What can hang from each mark
dumade: kanoba mazib soki
siteb: kanoba zufevo
vireta: soki
koriv: kanoba
zadud: koriv
tafi: pemopeb zenal
reripuf: mazib zadud zufevo
kanoba: koriv
soki: dumade vireta zufevo
zenal: mazib vireta
zufevo: siteb tafi
mazib: dumade zenal
vove: koriv
baru: siteb
pemopeb: tafi

Each row was made from one small tree. The marks that hang from a mark follow it in brackets, in alphabetical order. Every link used is in the known rows. Write each row's tree.
Known rows
vove(koriv(kanoba)): -38   1   8   2  30 -40  27   9  17  19 -40   5  35  30  18   5 -18   6 -29  -6  35 -10  17 -20 -36  -6  -6   5  40   9   4 -22  52 -14  13  30  24  -5  18
soki(dumade(mazib) vireta zufevo(siteb(kanoba))):  -7 -55   8 -23 -37 -10  48 -15 -28  34  -8 -62  10  14 -18 -17   7  -7 -31  70  16  16 -10  17 -23 -66  -1 -29 -50  44 -32   9  32  48  32  11 -13  16  22
tafi(pemopeb zenal(mazib vireta(soki(dumade)))):  23  12  51  14 -61  66  15 -43   0   3  -3 -43  61 -14  10 -27  89   8  19 -38 -29  11 -35 -28 -21   7  94 -42  47 -14 -18  28 -18 -17 -37 -21  39  43 -14
mazib(dumade):   2   7 -10  -5  38  22  -5 -15   4 -34   7  16  32  14 -25   9 -67  -7  38 -10  -5 -21  17  25   4 -19 -15  14   1  18   3 -19 -10  10  14  16 -13 -24   1
dumade(kanoba mazib soki): -34  -1  19  15 -36   8 -17 -16  -8  67 -21  -3 -10  -1 -22 -24 -30   2  -2   6  12   6  18  -2   6   8   4  28 -15   3  31  12  18  -4 -10  19   3  -8 -27
zufevo(siteb(kanoba(koriv)) tafi(pemopeb zenal)):   4 -40 -20 -50 -12 -61  39  10  21  -5  -2 -39 -17   6  61 -46  10  24 -50  44   7   1  -5  11  31  54 -30  -3   1 -62  -8  -5 -31 -55  36 -17  24  10  40
tafi(zenal(mazib(dumade(soki(zufevo))))):  10 -28 -26 -38  -2  42 -19 -21  26   8  10  22 -32   1   5 -37   7  -7 -19 -28  12 -43  24  36  18  22   7 -20 -35 -10  -7  42 -30  26   3 -52 -71   9   7
vireta(soki(dumade(kanoba(koriv)))): -20  16  52  25   2 -10  -6 -10  17  19 -36 -31  21 -18 -47 -21 -34   5   3  42  -1  12  19 -21 -56  26  12 -20  23  28  14 -45 -22 -12 -18  18  23  11 -13
soki(zufevo):  -2   0  23   8  55 -31  10  -5  25 -28   3  36 -18   7 -13  19   0 -17  -7  18   5  -3  13  -9 -10 -19 -26   9  16   5  -2 -10  37  43   3  -3   2  13  -3
soki(vireta):   5  16  26   6  12   8  44 -19  -8 -48  -5 -44  14  10 -24  18 -25  -9  -6  21  -2   1 -19  -4   7 -31 -11  30  13  -4 -20 -30  24 -11   8  23  28 -26  30
vireta(soki): -13  24  39  -6  60   5  30 -30  -8 -59  10  -1  34   0 -17  20 -13 -14  33  -1   2  15  -1 -27 -15  14 -12  10  39  11 -20  -3  -8   3 -33  23  25  12  -8
siteb(kanoba zufevo): -42 -23 -18 -46  37 -25  37  -8 -11 -27  -4 -11 -17  -4   9 -31 -17   6 -25   6  -4  15  10 -45  16   4 -30  -1 -14  12   8   8 -21 -14   7  12  13 -12  -2
dumade(kanoba(koriv) soki(vireta zufevo)): -15   5  44 -10   2 -61 -35   6  50  30 -19 -54 -59 -21 -41 -22 -42   2 -60  45  33  -8  18  23 -26   5 -15  39 -45 -29  19 -24  12  12  21  -3 -25  -9  34
tafi(pemopeb zenal(mazib(dumade) vireta(soki))):  53  11  19 -16 -45  67 -27 -41   3 -30  21 -22  78  -3  26  -6  33   2  58 -69  -5 -12 -16   5   2  14  74 -13  23 -21 -25  54 -42  -9 -11 -31 -27  16  -1
baru(siteb):  -5   1  21  46  48 -25  40  -4   3 -19  39 -21  23  20 -12  30 -62 -12  14  13  -5 -12  -7   3 -30  -7 -28  23  14  16  15   3   3 -10  13  20  19 -10  -9
reripuf(mazib(zenal(vireta)) zufevo(tafi)):  24   7 -76   9 -45   9 -54  50 -44   6  26  90 -53 -15  13  53  81  14  13 -51 -25  12 -24 -16  45  10  -1 -16  10  -4  34 -23 -24 -13 -28   9 -16 -17 -22
reripuf(mazib zadud zufevo):  25   2 -42  12  17  16 -13  37 -45  -9 -24  46 -62   5  12  17 -24  -6   7  -8   5 -12  32 -34  21 -16 -21 -69 -29  14   0 -36 -20 -13  -7   0  -6   6 -41
pemopeb(tafi(zenal(mazib(dumade(soki))))):  15   8 -41 -35 -30  54  -4 -28  16  44   3  -4 -12   4  15 -53 -19 -30  -4 -70  19 -33  16  50  46  26   1   8 -28   5  10  58 -29 -29   5 -37 -26  -4   3
tafi(pemopeb zenal(mazib vireta(soki))):  39  21  50  -6 -48  45   5 -40   1 -26  16 -26  59  -4  37  -8  75  -1  27 -62  -5  11 -34 -23   4  24  72 -12  50 -38 -25  50  -8 -25 -27 -27  16  29  -2
tafi(pemopeb zenal):  15   1  14  16   5  -7  23 -33  26 -12   5 -15  16   4  37 -22  18  -6   3  -3  -9  -8  -2  -4  21  14  19   3  69 -37   1  -8  20 -30   0 -13  34  -7   0
soki(dumade(kanoba) zufevo(tafi)): -35  -9  19  30  -3 -27   5  24  18  28 -32  47 -51 -29 -38  20  46  13 -20  65 -32   7  21  -8 -31   2 -14  -4   9  16  11 -61  38  30 -17  20  25  -1  -3
vireta(soki(dumade(mazib) zufevo)):  -7  -8  30   2   4   6  -1 -18 -14   5 -16  20  15  -6 -35 -14  38 -22  19  11   1  17   5 -12 -45 -10  20 -26  18  50  -8  -4  27  56 -30   1  13  46 -39
baru(siteb(kanoba(koriv) zufevo)): -33 -31 -10 -23  42 -67  26  22  18  -9  18 -62 -15  16  12 -52 -96   2 -47   8  12   3   2 -22 -32  29 -46  16 -52  17  33  17 -52 -29  53   1  -5  -9  -7
reripuf(zadud zufevo(siteb tafi)): -11   9 -49 -13  45 -39  -7  74 -42 -62 -26  48 -49 -14  24  48   2  28 -15  75 -25   5  15 -16  11 -19 -58 -31 -44 -12 -24 -44  16  11 -16  16  35   1 -13
reripuf(zadud): -14  17  20   8  71  12  30  15  -9 -39 -31  16 -21  -2 -19  17 -40 -10   6  10  -4 -10  13 -24  -2 -30 -25   9  -2 -11 -32 -37  -4 -10  -1  15  29   0 -15
zenal(vireta):  -6  26  46   3  27  17  -7   0  -5 -18  27  -7  35   7 -20  37 -18  -4  28 -29 -14  11 -34  -5  -1 -20  13  32  22 -15   8  -5 -12   2 -12  19  22   0   4
dumade(soki(vireta zufevo)): -21   1  38 -36  32 -24   9 -23  12 -24  12 -38 -41  -5 -42   2  -5 -14 -39  26  14  -5   0  14  -9 -15 -20  26 -23 -22  -7   6  11  36  -1   6  -4  -4  24
tafi(pemopeb zenal(mazib)):  44  -9   2  29 -38  31  44 -38  21   1 -19  -3  16  12  51 -46  48   3 -18 -24  -4 -11  -4 -16  31   8  35  -8  44 -31   1   9  31 -43  10 -35  27   9  -3
baru(siteb(kanoba)): -27 -39  21 -10  50 -27  62 -22  -4   5  38 -61  24  24 -20   1 -60 -14  11   8  13 -18   3   2 -13   5 -38  26 -14  25   1  19 -33 -17  29  36   1 -15  11
zenal(mazib vireta):  17  22  34  14 -18  59  15 -10  -5  -7   5   8  37  14 -10  22   4  -2  -2 -52 -13   6 -36 -15   9 -26  33  24  -6  -6   0   5   8  -9  -1  -1  15  12   4
zenal(mazib(dumade) vireta(soki(zufevo))):  38  10  34 -25   9  40 -36 -20  -2 -43  25  29  44   1 -19  31  20 -13  52 -56  11 -10  -7  11 -32 -17  39   4 -24  24 -32  41 -15  64  -9 -15 -55  35  -2
dumade(mazib soki): -27  -1   8 -13  -2  23  -5 -17 -17  21  -3   1  -7  10 -24 -34 -21 -11 -19 -17  12   3  -8  -4  17   7  -4  27 -14   2  25  21  -7   2 -14  12  16  12 -27
dumade(kanoba(koriv) mazib soki(zufevo)): -22 -11  24  -1 -22 -41 -61  16  42  79 -33  14 -49 -11 -21 -46 -39  -4 -42  15  42  -5  26  14 -21  20  -8  30 -43 -15  45  -1  23  22  25 -18 -28  22 -22
reripuf(mazib(dumade) zadud(koriv(kanoba))):   1 -18 -64  30  28  27 -24  -1 -10 -27 -48  16 -28  57   0  -6 -59 -11 -30 -32  23 -32  56 -33  -8  10  -1 -74 -64  25 -14  -1 -32   9  25  -1 -27  13 -19
vove(koriv):   1  19  30   7  40 -14  33  19   8  -5 -14  23  25  11  -6  12 -39  -9 -12  -4  21   0 -14 -15 -17 -23   0  28  45   2   3 -33  27 -38  17  38   6 -17  12
kanoba(koriv):   3  15  18   3  42 -14   7   7  31 -15 -15  -5  -3  11 -14 -23 -65 -11 -27   0  13  -3  -3  -8 -10  10 -21  23   3  -8  22 -36 -13 -25  27  -1  23   8   0
pemopeb(tafi(zenal(mazib vireta))):  31  38   9  11 -40  53   8   0   7  43  12  -1  16  16  35   3  33 -25   4 -89   0   5 -39   9  44   1  31  15  14 -15   5  41  25 -34  -6 -43  13  14   4

Which tree is each row?
 14 -13 -16  -7   6 -36  39  32  -1 -59  23  -6 -51   0  41  42  50   9 -45  62 -15   8 -19  24  19   7 -44 -16   6 -37 -34   1  38  25  -9 -26  -3  -9  66
soki(vireta zufevo(siteb tafi(zenal)))
-12 -40 -46 -70 -13 -65  21  27  30 -22 -24 -27 -52 -20  62 -93  27  26 -76  17 -14   8  -1 -30  36  78 -19  12  10 -55  20  -6 -45 -57  23 -26  25   2   8
siteb(kanoba(koriv) zufevo(tafi(pemopeb zenal)))
 -6  18 -17  48 -42  60 -32  16 -18  57  -4  20  34  -8 -44   7  31  -4  25 -42 -26  16 -45   7  -8 -45  51   8  26  22  17 -18  13   7  -6  12  17   3 -42
soki(dumade(mazib(zenal(vireta))))
  3  55  34 -19  14  12  -9  -7  -1  -3  47 -27  26  -8  17  33  28 -37  51 -76  -2  17 -35   8  17  29  13  21  53 -11  -8  50 -11 -16 -46 -18  20  11   8
pemopeb(tafi(zenal(vireta(soki))))
-20 -32 -19 -57  23 -53  42  23   1 -18  -9 -18 -23  17  13 -18 -32  21 -58  46  18   9  -5  -2   6  30 -66  21 -44 -16  -3 -19 -38 -28  29  20  14  10  43
zufevo(siteb(kanoba(koriv)) tafi)
 10   4  50   6 -68  50 -14 -20 -18  21  10 -45  66 -15   8 -27  64  -6  41 -40 -25  20 -41 -10 -26  12  90 -28  60 -12   0  18 -17  -2 -37 -12  38  36 -34
tafi(pemopeb zenal(vireta(soki(dumade(mazib)))))
 42  -6 -60   2 -17  28 -43   6 -28  -6  11  45 -16  22  10   9 -50  -1  45 -20   5 -25  44   3  26  -5  -6 -63 -32  43  34 -11 -38  10   6  -6 -50 -17 -24
reripuf(mazib(dumade) zufevo)
  9  -6  -8  -6 -15 -16  30  -2  15 -33  -6  10 -21 -12  42 -12  48  16 -18  12 -26  -6  -9  -2  35  45  -5  19  67 -53  -2 -25  12 -36 -11  -7  59  -8   7
zufevo(tafi(pemopeb zenal))
 15 -10   7  -7 -47  26 -22 -27  24  21 -17 -26 -18 -11 -36 -17 -19   7 -14  20  27 -26  39  39 -14 -30  11   8 -70  10 -10  19  13  35  21  -4 -74 -20  29
zenal(mazib(dumade(kanoba soki(vireta zufevo))))
  3 -55 -54 -53 -54  -3  59  -5   2 -21 -37  -4 -41 -16  80 -85  88  27 -70  -3 -17  11  -3 -46  54  52  10  -1   4 -35  -3  17 -12 -47   8 -23  24   1   5
siteb(kanoba zufevo(tafi(pemopeb zenal(mazib))))
-21 -28  30 -57  68 -60  35 -38 -10 -39  34  -8  13  11   0  28  14 -14  18  40  29  11   8  -8 -25  -3 -45 -20 -18  17 -48  45  -5  44  -5  16 -22  31  28
vireta(soki(zufevo(siteb(kanoba))))
-39 -37 -11 -15  44 -51  48  -1  -8 -13  34 -44  -5  11   9 -12 -60   0 -17  18  -3   6   2 -25 -18  13 -38   8 -18  28  19  31 -34 -12  25  20   1 -22  -7
baru(siteb(kanoba zufevo))
 55   2   5   4 -56  70 -22 -22  16  -3  13 -13  60   5  34 -14  19   9  29 -63 -13 -22 -20  25  18 -11  80  -4  12 -29  -4  25 -20 -20  17 -36 -19   0   6
tafi(pemopeb zenal(mazib(dumade) vireta))
-29  37  78  26 -13  25 -21 -17 -15  21   9 -33  48 -26 -58  37  17   5  52   3 -25  24 -16 -22 -56  -8  47 -14  31  23  -3 -12 -11  12 -51  35  24   5  -6
zenal(vireta(soki(dumade(kanoba))))
 16  15 -44  42   4  -9 -56  15  47  37 -26  41   8 -12 -25  -3 -74  11  26  -7  20 -27  36  37  -2  -6  -5  34   6  10  17 -51  -2 -23  39   7 -58 -44   0
mazib(dumade(kanoba(koriv)) zenal)
  31    3 -103   52  -24   24  -81   43  -29   43  -40   82  -52  -17    3   30  -35   14   62  -17   11  -33   68   12   25  -31    0  -60  -29   29    3  -42  -14   -9    9    8  -88  -47  -41
reripuf(mazib(dumade(kanoba) zenal) zadud zufevo)
 25   1 -33  -8 -51  48 -34  52 -26 -13  -4  37 -16 -15  40   8  90  27 -19 -44 -38   6 -25 -19  49  33  32 -21  -5 -33  16  -6 -11 -15 -33 -37   3   3  -5
reripuf(zufevo(tafi(zenal(mazib vireta))))
-12 -17   4   2   0 -32  40  20 -12 -39  -1 -15 -28  -4 -17  35  40  11 -50 105 -32  20 -16  11 -35 -38 -32 -23 -22  12 -28 -38  42  49  -8  18  40   9  42
soki(dumade vireta zufevo(siteb tafi))
-23  27 -10  14 -13  29 -96  -2  11  47  28  23  12 -29 -54  34 -28  17  53 -38 -10 -18   7  48   3 -16  20  49 -10  -7  16   8 -36   6 -12  26 -58 -52   3
mazib(dumade(kanoba soki) zenal(vireta))
-13   2 -43  -6  18 -53  -8  41 -33 -45   5  47 -19  -5  26  41  15  22 -10  71 -24  18   4 -11  12   2 -50 -23 -17  -2  14 -21  26  18 -20  16  39  -9  -2
reripuf(zufevo(siteb tafi))
 27 -12 -80  25 -66 -13 -55  33 -46  17   9  69 -41   4  40  49 -25  33  31  50  -8  -5  50  18  23  12 -31 -72 -52  31  26 -16  -3   9  -1  18 -53 -33   1
reripuf(mazib(dumade(kanoba)) zufevo(siteb tafi))
-46 -47 -32 -36  30 -59  52  26 -17 -43  24 -21 -35  -3  16 -14 -22  13 -31  27 -21  10  -4 -26  -6  40 -60  23 -27  17  10  20 -34 -23  13  26  22 -21  -1
baru(siteb(kanoba zufevo(tafi)))
-26  -8 -32  39 -16 -45 -59   0   9  87   1  63 -31 -12   0  17  16   5   6  39  21   9  18  35  -3 -20 -16   9 -18   3   2  39  65  41   6  -2 -47  -6 -15
dumade(kanoba mazib(zenal) soki(zufevo(siteb)))
-19   0  46  -5  55 -16  19 -25   6 -26  -3  12   7 -17 -45   6  39 -18  14  27  -9   5   6 -17 -55  -7   1 -29  24  33 -21 -17   3  52 -37   7  22  31 -15
vireta(soki(dumade zufevo))
 -6  12 -23   5  66 -24  -8  47 -35 -39 -20  28 -15  -2  17  43 -39  12   6  59  -5   6  24 -10  -5 -52 -32 -47 -42  -6 -22 -21  18  15  -3   2  21   0 -30
reripuf(zadud zufevo(siteb))
 14   0 -34  54 -56  49  26  -7 -24  30 -31 -18  24 -11 -38 -19  21   0  -9  -3  -9  11 -30   7   0 -51  26  13  19  33  -2 -43  31  -6   8  20  16 -21 -18
soki(dumade(mazib(zenal)) vireta)
 13  28 -13  -9  52 -17 -72   2   0 -46  67  61  42  -2 -11  88  16  -3  83  -9   6   5 -11  50 -39 -34   1  -2   2  11 -43  44 -10  72  -7  -1 -67   4  14
mazib(dumade zenal(vireta(soki(zufevo(siteb)))))
  7  11  14  39 -41  -9 -22  19  17  58 -49  -1   3   6  -7 -37 -64   1 -16   0  24   4  16  -1  -6   8   6  32  -3  10  47 -32  35 -23  34  -4   0  -1 -21
dumade(kanoba(koriv) mazib)
 -7  13  31  -8  77 -50  13 -18   1 -56  35  27  13  10   6  53   3 -12  24  50  12  23   8  -8 -40 -12 -32 -18   9  12 -41  33  31  53 -19  -1   0  29   7
vireta(soki(zufevo(siteb)))
  3  34  48 -13  26  35  -8  -8 -14 -44  46 -30  33   1   3  36  28  -5  45 -65 -16  12 -33 -11   7  38  27  -8  58 -31 -14  28 -45  -7 -51 -13   2   8  15
tafi(zenal(vireta(soki)))
 26  20 -22  21 -24  36  46 -15  12  37 -11   6  -1  13  44 -23  21 -30 -11 -56  10  -5  -2   8  49  10   0   5  26   4   2  22  36 -43   7 -37  20   8   4
pemopeb(tafi(zenal(mazib)))
 -9 -39  22 -36   9 -51  36   4  21  11 -10 -87  -3   9 -26 -28 -21   4 -64  85  25   2  -3  18 -44 -42 -24 -32 -66  15 -21 -24  -8  21  51   3 -11  23  50
soki(dumade vireta zufevo(siteb(kanoba(koriv))))
-15   8 -24  41 -69  13 -26 -14 -15  58 -27 -19 -10 -23 -34 -19  -4   6 -10   2  20   8  -1  19  21 -11  15  54  -2  -2  11  -2  33 -17  -5  26 -26 -46   1
dumade(kanoba mazib(zenal) soki(vireta))
  9 -10  15 -37  16 -56  13 -14  20 -61  12  26 -29 -23  35  -5 101  -3   2  15 -16   9   1  -8   1  59  -5   9  79 -41 -29   3  12  21 -35 -24  29  27   2
vireta(soki(zufevo(tafi(pemopeb zenal))))
  1  48  18   2  -2  11 -11   8  12  32  35 -17  10   1  24  32   5 -35  28 -70 -10   5 -34  21  31   1  12  25  42 -19  11  25  14 -23 -14 -26  25  -3  18
pemopeb(tafi(zenal(vireta)))
-11 -15   9 -41  35 -41  36  -3   9  -1   6 -39   7  29   7 -17 -70   4 -36  37  32   0   1   3  -1   4 -49  -6 -45  -3  -1  -2 -25 -18  45  14  -2  12  29
zufevo(siteb(kanoba(koriv)))
-14   0 -30  87 -61  34 -14   2  -8  95 -48  32  15 -15 -36 -13  16   9  21  13 -13   8  12  -1  -4 -33  30   3  40  39  26 -47  52 -11  -3  26   7 -18 -41
soki(dumade(kanoba mazib(zenal)))
 13   2  -4 -27 -31  94 -40 -15   3  14  31 -17  18   4  -2 -18  -4   5   3 -79 -13 -31 -15  32  27  21  43 -10 -30 -29   6  56 -72  -6 -11 -36 -48   1  15
tafi(zenal(mazib(dumade(soki)) vireta))
  0  27  -7  64 -58  28 -56  16  -9  71  -7  46  20 -10 -16  37  10   5  50 -49  -2  17 -20   9  12 -35  34  41  31   2  15  -9  46  -7  -1  11 -21 -30 -21
dumade(kanoba mazib(zenal(vireta)))
